Each row was made from one walk, in order. Every step used is in the known rows, and no mark comes twice. Write each row's walk.
In the rows, zero is written as 128.
Known rows
J-W-X-D: [150 109 104 117 136 119 124 100 135 172 176 137 128 197 104 151 182 123
 127 169 209  77 121 119 118  94 124 138  90 149 119]
W-J-N-X: [157  93  86  71 135 129  96 135 144 148 140 139 154 190 131 157 107 145
 107 133 175 135 137 104 121  93 145 146  94 131  87]
N-J-W-A-D-L: [163  81 127 134 137 112 134  90 158 149 134 120  96 217  81 122 115 107
 107 143 170  55 149  68 118  81 147 104  89 161 114]
A-D-L: [157 103  96 120 120 128 105 107 137 160 113 126 103 212 112 116  95 119
 126 164 144  91 137  68 112  89  96 119  81 151  93]
L-D-X-Y: [144  85 125 150 100 129 113  96 172 163 130 123 125 154 120 189 163 115
 105 141 106  76 140 116  97 147 113 136  88 158  68]
N-J-W-A-D-X: [157  65 128 137 154 115 159  88 183 159 157 113 106 190 100 173 152 111
  93 131 147  42 145  55 114  87 144 115  97 153  95]
Y-X-W-J-N: [152  84  92  88 123 132  68 110 159 162 136 123 118 176 126 191 117 137
 123 177 175 136 127  92 124 105 130 100  85 161 100]
J-N-X-W: [150  77  95  95 127 131  96 124 159 168 149 133 141 178 120 157 145 136
 115 151 172 127 121 110 120 104 108 108 110 144 100]
N-X: [142  83 109 105 136 130 133 128 138 163 141 136 141 199 131 151 119 157
 123 137 173 115 124 106 117 108 105 139  91 137 101]
P-X-W-J: [161  74 101  90 133 129  89 104 154 138 141 131 100 194 113 140 109 145
 120 150 166 111 100 129 123 154 185 113  88 157  66]
X-W-A-D-L: [149  89 111 135 105 126 104  90 173 138 116 123  98 190  95 104 112 108
 143 168 171  68 122  68 127 116 132  80  81 163  77]
A-D: [144  88  84 111 131 131 108 105 142 161 124 129 110 208 134 146 105 130
 108 153 153 100 127  92 109 103  97 132  82 142  85]
W-J: [155  96  88  96 125 125  97 121 132 141 132 134 118 191 134 133  83 133
 110 150 170 118 117 115 113 126 141 137  75 150  89]
P-X: [149 100 113 100 133 137 116 114 134 158 152 124 112 201 130 161 130 146
 106 141 164 115 113 120 119 122 145 140  80 148  82]
J-W-A-D-X-Y: [150  81 116 143 124 119 141  82 185 157 157 125 138 176 110 163 172  89
  98 139 123  40 141  41 105 105 146 110  89 149  55]
A-W-J: [162  80  81  98 123 127  50 102 147 134 127 136 100 198 130 130  78 116
  94 157 163  99 116  84 114 134 132 113  83 135  89]
L-D-X: [143  96 117 129 116 135 114 103 172 170 135 116 115 164 130 196 151 128
 113 147 124  97 130 120 106 135  99 148  89 152  98]
A-W-X: [151  98 111 121 128 121  73 110 162 144 143 132 117 194 125 152 137 116
 105 190 189  78 117  78 117 115 113 119  85 130 109]
P-X-D: [151 100 106 109 125 148 120  98 123 164 162 135  98 199 110 155 150 152
 117 129 173 100 113 119 125 124 143 136  79 155  70]
P-X-W-A-D: [144  74 111 116 130 143 121  85 177 137 141 122  98 196 113 150 138 136
 121 147 176  77 111  94 133 139 176  98  85 152  50]
X-P: [135 102  76 114 110 128 102 106 127 156 144 127 138 185 134 157 113 111
 104 154 201 129 115  95 106 129  89 119  79 150 101]
L-D: [141  95 105 121 111 136  96 104 147 163 129 127 115 183 134 177 121 135
 108 151 156 121 124 155 110 140 100 148  82 153 111]
J-N-X-P: [136  98  73  96 122 130 102 120 138 162 154 133 170 183 130 179 131 123
 100 135 203 148 136  83 111  92  96 124  99 129  96]
Y-X-P: [127  95  95 123 119 136 117 100 132 173 140 124 135 192 135 200 129 132
 121 163 204 137 126  74 113 107  76 108  73 153 109]
X-Y: [144  95 109 135 103 123  97 113 136 153 135 134 133 181 125 143 124 114
 100 144 155 104 125 101  99 128 120 122  76 160  73]
P-X-Y: [148  92 119 123 115 130 106 109 139 149 146 133 124 193 118 156 142 130
  98 133 147 101 122 112 108 136 157 128  76 156  53]
J-N-X-W-A-D: [140  72  94 106 129 137 113 103 184 146 139 129 138 184 120 158 139 130
 118 140 178  96 133  77 130  99 137 100 104 136  68]
N-J-W-A: [152  82 131 127 138 118 131 103 151 151 164 121 116 193 102 161 130 120
  90 134 199  81 125 108 117 107 156 117  85 162 125]
L-D-X-W-J-N: [160  83  93 101 110 129  69  96 192 156 130 116 113 146 119 194 133 109
 108 162 127 108 132 129 111 139 141 122 101 156  89]
W-A-D-L: [147 110 113 129 111 132 119 100 154 137 119 124 110 200 107 113 106 115
 132 159 173  78 135  61 124  97 127 110  72 153  78]
N-J-D-L: [168 100 123 156 124 118  68 103 132 157 120 118  88 210 100 135 115 119
  99 144 164  92 148 120 116  87 110 119  79 181 102]
J-D-X-W-A: [144  98 117 158 116 132  87  82 193 150 154 107 112 160 125 172 173 107
 115 149 161  70 114 103 128 128 122  94  80 176  61]
D-X: [149  99 112 122 127 128 127 119 155 168 149 114 123 169 133 165 142 121
 115 154 139  93 119  80 106 112  96 132  85 152  91]

Write each row's walk
[161  75  68  85 123 141  60 105 145 147 143 151 125 194 111 155 113 132
 105 127 169  96 139  75 126 102 133 116 101 126  73]	A-W-J-N-X-D
[161  94 102 147 120 119  71  94 160 143 131 127 121 175 129 169 138 107
  93 133 117  78 144 104 104 124 143 130  74 169  27]	W-J-D-X-Y
[163  77 115 116 148 113 116 107 135 173 153 128 109 206 107 159 125 122
  88 138 169  96 127 119 106  98 120 124  99 162 139]	N-J-W
[132  95  94 133 107 136 120  88 166 169 138 116 128 160 125 207 152 108
 109 150 155 111 131 108 100 139  86 135  91 149  95]	L-D-X-P
[147  86  99 121 138 129 129 105 166 168 134 116 112 188 132 165 132 123
 114 153 123  75 132  61 106 100  95 130  89 144  72]	A-D-X
[144  76 114 134 111 130  99  91 189 173 134 116 106 156 120 185 159 122
 126 158 124  86 117 133 109 155 100 115 100 163  99]	L-D-X-W
[159  83 126 129 146 107 133 103 137 167 170 134 113 200  81 159 172 128
 113 152 215  57 136 128 116  86 140 129  96 159 128]	N-J-W-X-D
[161  73  76  75 133 132  55 119 159 144 134 143 135 196 127 154  97 130
  91 136 160 119 135  70 120  98 134 122  99 116  85]	A-W-J-N-X
[147 111 119 132 107 140 122 101 122 178 132 130 102 197  95 155 141 149
 162 161 176  96 137  73 128  83  81 109  66 170 105]	Y-X-D-L
[150  81 109 107 129 133  98 101 152 160 151 123 100 190 116 149 141 141
 118 151 162 107  97 130 122 144 145 109  90 160  84]	P-X-W
[146  97  95  90 129 137 104 134 140 168 151 133 152 187 134 165 134 142
 106 139 172 135 135  96 117  79 106 142  97 131 101]	J-N-X
[145 104 128 138 114 109 103 123 149 143 141 137 150 178 116 155 159 116
 115 174 187  79 131 109 105 120 137 132  77 152  77]	W-X-Y
[130  86 130 134 114 139 123  99 172 155 147 120 115 170 126 182 145 142
 146 172 202 100 109  87 134 125 122  81  72 165 102]	Y-X-W-A
[154 115 105 126  98 134 106 103 116 163 138 132 101 192  94 112 130 124
 143 155 173  93 127  94 120 103 100 114  78 171  96]	X-D-L
[149  65  94 126 133 127 116  94 185 172 132 118 100 178 123 150 142 117
 124 164 124  66 118  69 110 120  98  99 101 154  74]	A-D-X-W
[167  79  97 124 129 119  63 100 159 145 113 138 114 207 107 109 108 137
 141 149 161 103 133 119 130 114 131 104  91 168  71]	N-X-W-J-D-L
[140  80 100 115 128 138 136 114 128 168 143 145 128 195 115 144 140 161
 138 122 186  97 124 104 124 110 104 134  91 144  84]	N-X-D
[155  86 114 149 137 122  73 102 136 158 130 119  93 205 124 168 123 133
  82 133 174 104 137 141 115 102 109 130  79 172  96]	N-J-D
[153  96 110 120 114 132 134 112 123 164 137 144 122 201  92 114 131 153
 156 132 181  88 134  82 127  91 103 124  90 152  91]	N-X-D-L
[140  96  89 124 119 118  71  97 159 141 144 131 131 190 120 160 137  95
 101 186 222  96 119  63 110 125 104 107  86 125 103]	A-W-X-P
[134  98 107 124 118 147 125 101 126 183 145 131 103 191 122 189 145 159
 139 150 186 105 126  90 125  98  86 117  69 160  99]	Y-X-D
[139  83 127 139 114 137 117  86 179 152 115 118  99 194 101 150 129 128
 163 179 175  78 133  47 135  99 114  69  74 166  87]	Y-X-W-A-D-L
[149 106  68 129 128 124  76  85 154 146 137 119 125 179 137 181 124 101
  96 142 167 112 132  88 110 118 113 127  77 158  53]	W-J-D-X-P
[160 110 113 134 104 123  72  96 147 148 138 136 100 195  83 117 151 110
 140 188 196  48 129  59 125 101 109 104  83 148  96]	A-W-X-D-L
[166  95  66  81 117 133  24 110 154 141 136 130 114 189 126 153  86 103
  79 161 157 116 127  75 113 109 132 114  87 137  91]	A-W-J-N
[155  58  95  94 137 122 111 116 156 145 128 143 132 190 118 129  96 156
 141 141 183 110 113 121 124 138 147 112 100 148  85]	N-X-W-J
[143 115 112 124 121 128 123 115 135 154 154 135 125 185 109 152 170 136
 135 168 218  76 124 123 121 107 122 141  78 152  95]	W-X-D
[138  86 127 144 101 135 117  84 204 150 142 112 112 142 117 191 171 114
 130 153 152  71 115 125 122 163 133 107  91 163  88]	L-D-X-W-A
